Each row was made from one walk, in order. Every step used is in the known rows, and no mark comes twice. Write each row's walk.
In the rows, zero is written as 128.
Known rows
N > V > P > M > B: [107 119 149 140 168 118 141 136 120 169 131 127 103 119 125 118 152 101
 115 173 104 130 106 136 125 111 122 140 147 165 111  77 158 145 124 151
 172 107 107 105 150 137 110 155 101]
P > V: [112 124 130 135 121 113 133 148 112 158 107 122 108 104 115 153 142 145
 122 206  89 144 130 127 128 118 121 136 148 158 133  78 148 137 138 133
 105 110  91 115 162 146 109 175 113]
B > E > X > M > Y > V > L: [116 140 115 145 146 124 138 176 126 142 117 139  72  82 109 139 130 106
 116 174  88 147 134 125 138 151 115 141 138 113 128 105 154 152 135 123
  81 105  96 118 175 152 110 155 168]
X > E: [107 124 134 152 140 111 122 166 134 145 101 127  97 128 119 119 127 121
 120 174  93 110 135 133 123 135 121 145 173 155 142  69 163 131 122 142
  58 104 104 122 171 146 109 165  97]
Q > H: [110 112 149 101 150 106 128 147 132 150 104 125  79 110 131 131 154 106
 123 184  88 140 125 127 124 138 124 152  90 141 134  75 158 145 132 123
 108 113  98 143 159 146 115 159 101]
D > E > X > M > Y > V > P: [114 147 138 132 153 120 153 156 136 146 115 148  72 115 134 135 134  90
 113 162  90 123 129 133 132 120 115 142 132 131 117  97 136 151 136 150
 108  99  93 127 188 149 108 145 107]
E > X > M > Y: [116 125 122 104 131 116 146 138 136 143 115 130  66 105 102 137 149  95
 112 176  86 127 129 160 129 133 121 157 123 105 124 140 162 148 148 123
 106 102  94 126 183 150 111 145 101]
D > C: [104 120 143 115 152 117 121 147 143 141 107 121  96  71 127 121 135 132
 113 182  94 145 132 133 118 120 103 153 100 134  99  80 142 131 144 104
 102 112 102 121 174 137  91 128  91]
B > E > X > M > P: [115 133 105 122 141 115 138 148 130 140 122 138  73 107 102 136 139 120
 115 183  89 137 133 134 139 166 110 147 138  96 135  87 155 155 137 125
  63 101  94 119 171 153 109 159 151]
G > K > P > V: [107 128 132 103 108 112 141 149 154 161 101 131  83 152 127 156 134 132
 120 214  86 129 125 151 143 183 119 138 174 129 140  71 156 137 152 127
  64 110  99 127 159 136 106 154  79]
M > Z > C > D > E: [105 111 139 125 130 130 135 141 136 145  93 117  95 137 137 134 136 130
 114 173 118 134 136 131 126 128 122 148 133 165 106  84 134 150 134 109
  73 114 102 141 169 152  97 122  49]
N > V > P > M > Z > C > D: [102 111 150 142 159 123 141 137 125 167 131 125 110 114 128 127 154 100
 113 167 110 125 113 138 127 112 125 141 134 166 115  89 149 145 123 140
 163 109 106 107 144 140 105 133  83]
N > V > L: [104 111 137 159 169 132 132 163 115 166 105 129 104  92 124 124 132 102
 115 167  96 129 116 121 116  93 132 141 159 162 126  85 151 148 122 142
 181 122 102 112 173 134 105 175  65]
C > Z: [100 117 152 119 156 124 134 133 142 142  87 117  91 121 128 142 141 119
 113 189  99 125 141 150 134 123 116 148 136 161 107  62 150 151 124 152
  56 106 108 124 150 136 115 173  25]
K > P > V: [117 111 144 107 111  99 144 147 128 157 107 135 100  99 122 143 140 144
 120 202  89 136 126 132 137 154 114 132 157 163 139  58 164 145 151 134
  90 102  91 115 156 153 105 167  76]
K > P > V > L: [119 110 141 116 115 109 143 167 129 161 109 139 100  90 121 143 134 137
 121 197  86 141 124 128 135 153 119 131 162 171 143  68 167 148 153 135
 104 107  95 115 160 151 102 171  72]
N > V: [102 111 141 147 161 118 134 135 113 161 101 123 105 109 124 123 142 112
 114 173 101 120 118 128 121  92 125 144 153 150 123  68 145 143 121 142
 164 113  95 112 166 134 109 171  72]
J > H: [115 120 158 119 144 104 135 156 129 147 118 128  71 121 128 119 151 120
 118 172  87 142 123 157 138 123 115 160  77 172 116  67 164 144 127 118
  62 114 101 111 148 150 110 147 108]
Y > V > L: [114 131 171 162 148 129 137 199 113 161 109 132  94  97 140 133 121 109
 116 173  90 158 125 125 121 122 122 130 133 175 118  85 156 140 136 121
 126 115 100 127 170 139 109 165 109]
E > X > M > Y > V: [118 129 137 112 125 115 148 154 128 146 114 131  67  98 109 140 147  93
 112 174  86 131 129 156 129 129 121 151 121 107 124 135 159 144 147 123
 108 101  92 122 183 148 112 143 110]
P > M: [106 109 131 113 163 115 132 105 141 129 137 127  93 139 104 139 144 136
 115 168 100 159 120 147 125 129 117 138 123 159 123  82 158 143 136 114
 129 118 103 132 143 140 120 152 115]
V > L: [107 117 125 143 163 137 130 168 133 154 114 132  91 107 123 127 124 112
 118 180  87 151 122 133 120 134 126 145 143 171 126 105 164 154 141 120
 126 124 107 137 172 142 104 173  80]
K > P > V > A: [115 110 144 105 106  96 143 139 124 158 108 134  97 112 134 146 141 136
 120 211  89 131 132 136 141 146 117 126 159 176 141  75 168 142 145 129
  93 101  94 102 154 147 103 161  95]
P > V > A: [108 123 131 133 114 110 130 138 106 160 109 120 103 122 133 155 142 133
 121 220  88 139 137 132 134 110 125 128 152 175 135 104 155 134 131 125
 110 109  93  97 159 137 106 166 138]
J > V: [113 127 144 147 150 115 132 139 106 159 112 126 103 126 127 129 140 109
 115 180  92 142 128 141 126  82 126 131 126 138 126  90 165 134 129 134
 129 116  95 104 149 132 114 179 108]
Z > C > D > E > X > M > P: [106 113 128 110 124 122 136 136 136 148 115 126  98 124 125 140 140 115
 110 161 100 133 130 127 127 139 115 160 110 137 117  86 120 138 143 113
 107 110  93 129 171 152  93 124  94]
B > E > X > M > Z > C: [115 132 111 124 138 121 138 151 136 138 116 133  71  91 104 138 135 118
 113 179  94 136 140 135 140 170 112 148 128  96 124  98 153 154 135 114
  59 106  96 115 173 153 107 145 177]
C > D > E > X > M: [ 95 128 110 131 140 123 140 142 140 146 107 139  83 176 125 141 130 105
 116 147  93 130 123 116 132 105 126 151 155 160 143 102 119 149 137 129
  91 107  83 147 169 152  97 128  27]
G > M > Z > C > P > V: [118 112 156 102 151 122 136 142 139 148 128 119 118 111 134 145 152 129
 120 192 119 155 127 151 118  97 113 147 113 157 121  86 148 145 146 115
 102 109 110 146 180 149 109 137 107]
C > P > M > Y: [103 110 148  95 168 104 139 118 129 141 129 133  92 119 118 144 140 102
 115 184 109 150 120 167 117 119 110 141 107 146 105  64 160 144 137 122
  75 105 105 154 144 156 121 148  43]
B > E > X: [108 142 107 139 140 115 134 154 134 146 115 140  67  97 100 128 131 111
 116 188  89 138 137 127 139 158 113 148 152 116 128  88 153 156 131 127
  35 103  92 113 173 154 108 173 178]
Z > C: [110 111 143 116 137 119 128 127 133 150 113 117  98  87 122 128 139 125
 111 186  99 139 133 143 124 156 110 158 100 141  99  79 145 136 141 106
 108 115 102 118 169 145 102 154 161]
D > E > X > M > Y: [112 138 120 123 155 121 147 136 141 135 107 144  71 123 124 135 132 101
 114 160  91 122 131 132 129 113 117 147 139 124 124  95 133 153 135 145
 108 104  91 132 193 150 107 151  92]

Which walk is each row?
[107 111 135 111 141 124 138 118 149 129 129 128  88 136 108 144 143 127
 112 154 114 152 130 143 125 122 123 141 126 148 114  92 140 147 134 113
 102 117 103 130 155 148 111 124  94] -> P > M > Z > C > D > E > X
[117 133 189 143 145 118 148 170 123 160 136 129  96 101 143 135 142 109
 112 180 103 152 124 147 130 145 113 129 104 168 101  83 163 138 135 121
 113 102 107 117 147 145 113 134 148] -> Y > V > P > M > Z > C
[120 141 117 126 133 118 128 153 123 156 103 127  70 138 111 112 131 119
 120 189  99 155 125 117 132 150 115 151 174 139 101  66 151 153 137 130
  54 102 100 119 178 152 102 170 150] -> M > B > E > X
[107 130 141 120 149 122 150 137 152 154 151 138  85 136 125 131 151  97
 113 176 104 137 120 153 136 153 117 143 117 164 110 110 159 155 139 132
  84 101 110 123 150 152 105 122 111] -> V > P > M > Z > C > D > E > X
[110 107 160 105 136 120 138 139 130 148 100 118  91 107 133 134 138 120
 111 194 119 133 136 158 122 146 115 147 113 139  96  71 156 150 136 108
  52 109 108 141 167 152 105 136  59] -> M > Z > C > P
[119  99 138  98 152 126 140 124 134 131 109 111  94 119 128 144 143 141
 111 172 102 134 131 155 130 151 114 146  94 127 119 102 161 144 144  98
 143 115 105 142 159 140 110 114  76] -> X > M > Z > C
[107 125 140 124 164 117 143 127 143 152 152 131  94 123 125 126 156 104
 117 191 100 146 113 159 133 149 111 141 116 177 104 110 173 150 141 133
 120 102 116 129 141 152 113 141 122] -> V > P > M > Y
[ 99 107 132 122 126 122 127 135 135 153 111 116 103 119 124 133 138 120
 112 174 101 141 129 129 126 143 117 159 111 163 110  89 131 135 142  99
  99 115  96 129 159 151  95 131 115] -> Z > C > D
[103 112 159  92 164 110 128 140 144 137 121 127  94  75 124 135 135 121
 111 175 107 151 131 154 112 119 100 145  84 121  93  62 148 133 142 103
  73 109 108 135 160 143  99 112  36] -> D > C > P > M > Z
[109 129 105 128 133 122 137 155 136 140 115 133  74 107 106 140 135 116
 114 172  96 138 138 128 142 164 115 149 133 108 131 103 146 153 135 111
  55 105  93 121 168 155 104 136 153] -> B > E > X > M > Z > C > D
[113 118 128 100 118 121 147 145 140 146 113 127  67 120 106 141 147  99
 110 167  92 124 133 157 132 143 126 157 118 104 129 137 155 150 148 111
  85 105  92 124 179 149 103 127  84] -> E > X > M > Z > C > D
[113 137 123 121 156 123 149 139 142 136 106 145  68 133 125 137 130 107
 112 160  93 119 133 134 130 119 119 144 143 120 126  90 135 157 134 142
  88 105  91 131 192 147 107 149  78] -> D > E > X > M > Z
[111 136 103 129 147 117 137 148 134 140 120 138  69 102 101 137 133 115
 115 179  87 137 135 133 141 164 111 147 136 102 136  96 155 154 135 121
  64 104  93 118 170 151 111 157 174] -> B > E > X > M
[120 112 132 112 112 108 134 140 106 159 112 125 114 129 117 144 156 151
 120 216  99 144 123 133 123 129 114 141 155 140 131  52 152 142 145 142
  96 101  98 124 165 151 106 177  45] -> M > P > V
[113 133 166 149 142 118 142 168 116 158 107 122  99  97 147 126 146 104
 118 195 104 148 122 138 127 117 112 138 130 180  93 101 157 141 139 131
 118  99 107 136 165 155 110 147 101] -> M > Y > V > P
[113 118 147  93 141 110 134 132 133 150 133 129  86  79 109 135 137 102
 109 182 107 150 131 153 123 162 107 155  93 114  92  59 147 138 140 111
  62 107 105 119 160 153 107 145 168] -> Z > C > P > M > B > E > X
[108 114 126 113 113 122 136 141 130 152 114 125 103 114 123 148 141 122
 113 167  99 135 131 121 128 133 118 156 118 137 122  84 118 135 143 118
 109 109  91 122 171 153  93 127 100] -> Z > C > D > E > X > M > P > V
[ 96 126 113 131 136 126 142 146 140 144 102 137  83 179 128 142 131 108
 116 148  99 129 125 118 132 103 128 147 156 162 140 103 121 153 136 126
  80 107  86 150 171 155  97 123   4] -> C > D > E > X > M > Z
[104 115 125 118 128 126 134 137 139 144 109 123  96 112 126 139 138 108
 111 158 101 136 131 125 128 130 117 159 109 146 110 100 120 137 141 110
 116 112  94 132 173 154  95 119 111] -> Z > C > D > E > X > M > Y
[121 128 123  97 128 115 145 139 133 150 116 130  60 127 102 129 145  99
 113 174  85 132 124 153 130 143 121 156 134 102 124 122 161 149 150 125
  96 102  93 121 185 145 107 150 110] -> E > X > M > B
[115 145 121 140 145 118 143 168 129 147 125 139  72  88 114 137 138 102
 116 182  89 140 132 134 143 162 110 142 131 115 122 104 157 151 135 128
  73  97  97 116 167 155 111 148 183] -> B > E > X > M > Y > V > P
[110 121 150 118 158 121 145 129 147 153 152 129  93 122 126 129 153 110
 113 190 105 142 119 162 134 165 112 141 104 166 104 103 174 152 140 123
 102 104 117 123 141 149 109 131 130] -> V > P > M > Z > C
[113 142 180 145 135 120 151 180 128 161 135 138  88 116 142 138 140  94
 112 167 102 147 125 138 133 132 117 130 114 166 107  94 147 141 135 129
  96  99 100 117 157 148 107 128 134] -> Y > V > P > M > Z > C > D > E > X
[109 114 124 119 118 128 134 154 131 154 117 129 104 109 123 148 138 117
 113 163  96 140 131 119 125 134 120 155 118 143 123  91 121 137 144 119
 118 113  94 122 173 152  91 129  98] -> Z > C > D > E > X > M > P > V > L
[107 119 126 113 127 124 133 140 137 149 110 123  92 129 126 134 135 112
 112 157 100 140 129 120 128 138 118 160 118 146 108  88 119 137 142 112
 107 112  94 128 173 151  92 123 119] -> Z > C > D > E > X > M > B
[115 139 132 121 155 116 144 139 143 159 156 137  79 135 115 119 151 100
 116 189  95 151 114 149 138 169 111 143 131 158 106  98 173 155 141 137
  85  98 112 114 148 151 109 148 169] -> V > P > M > B > E > X
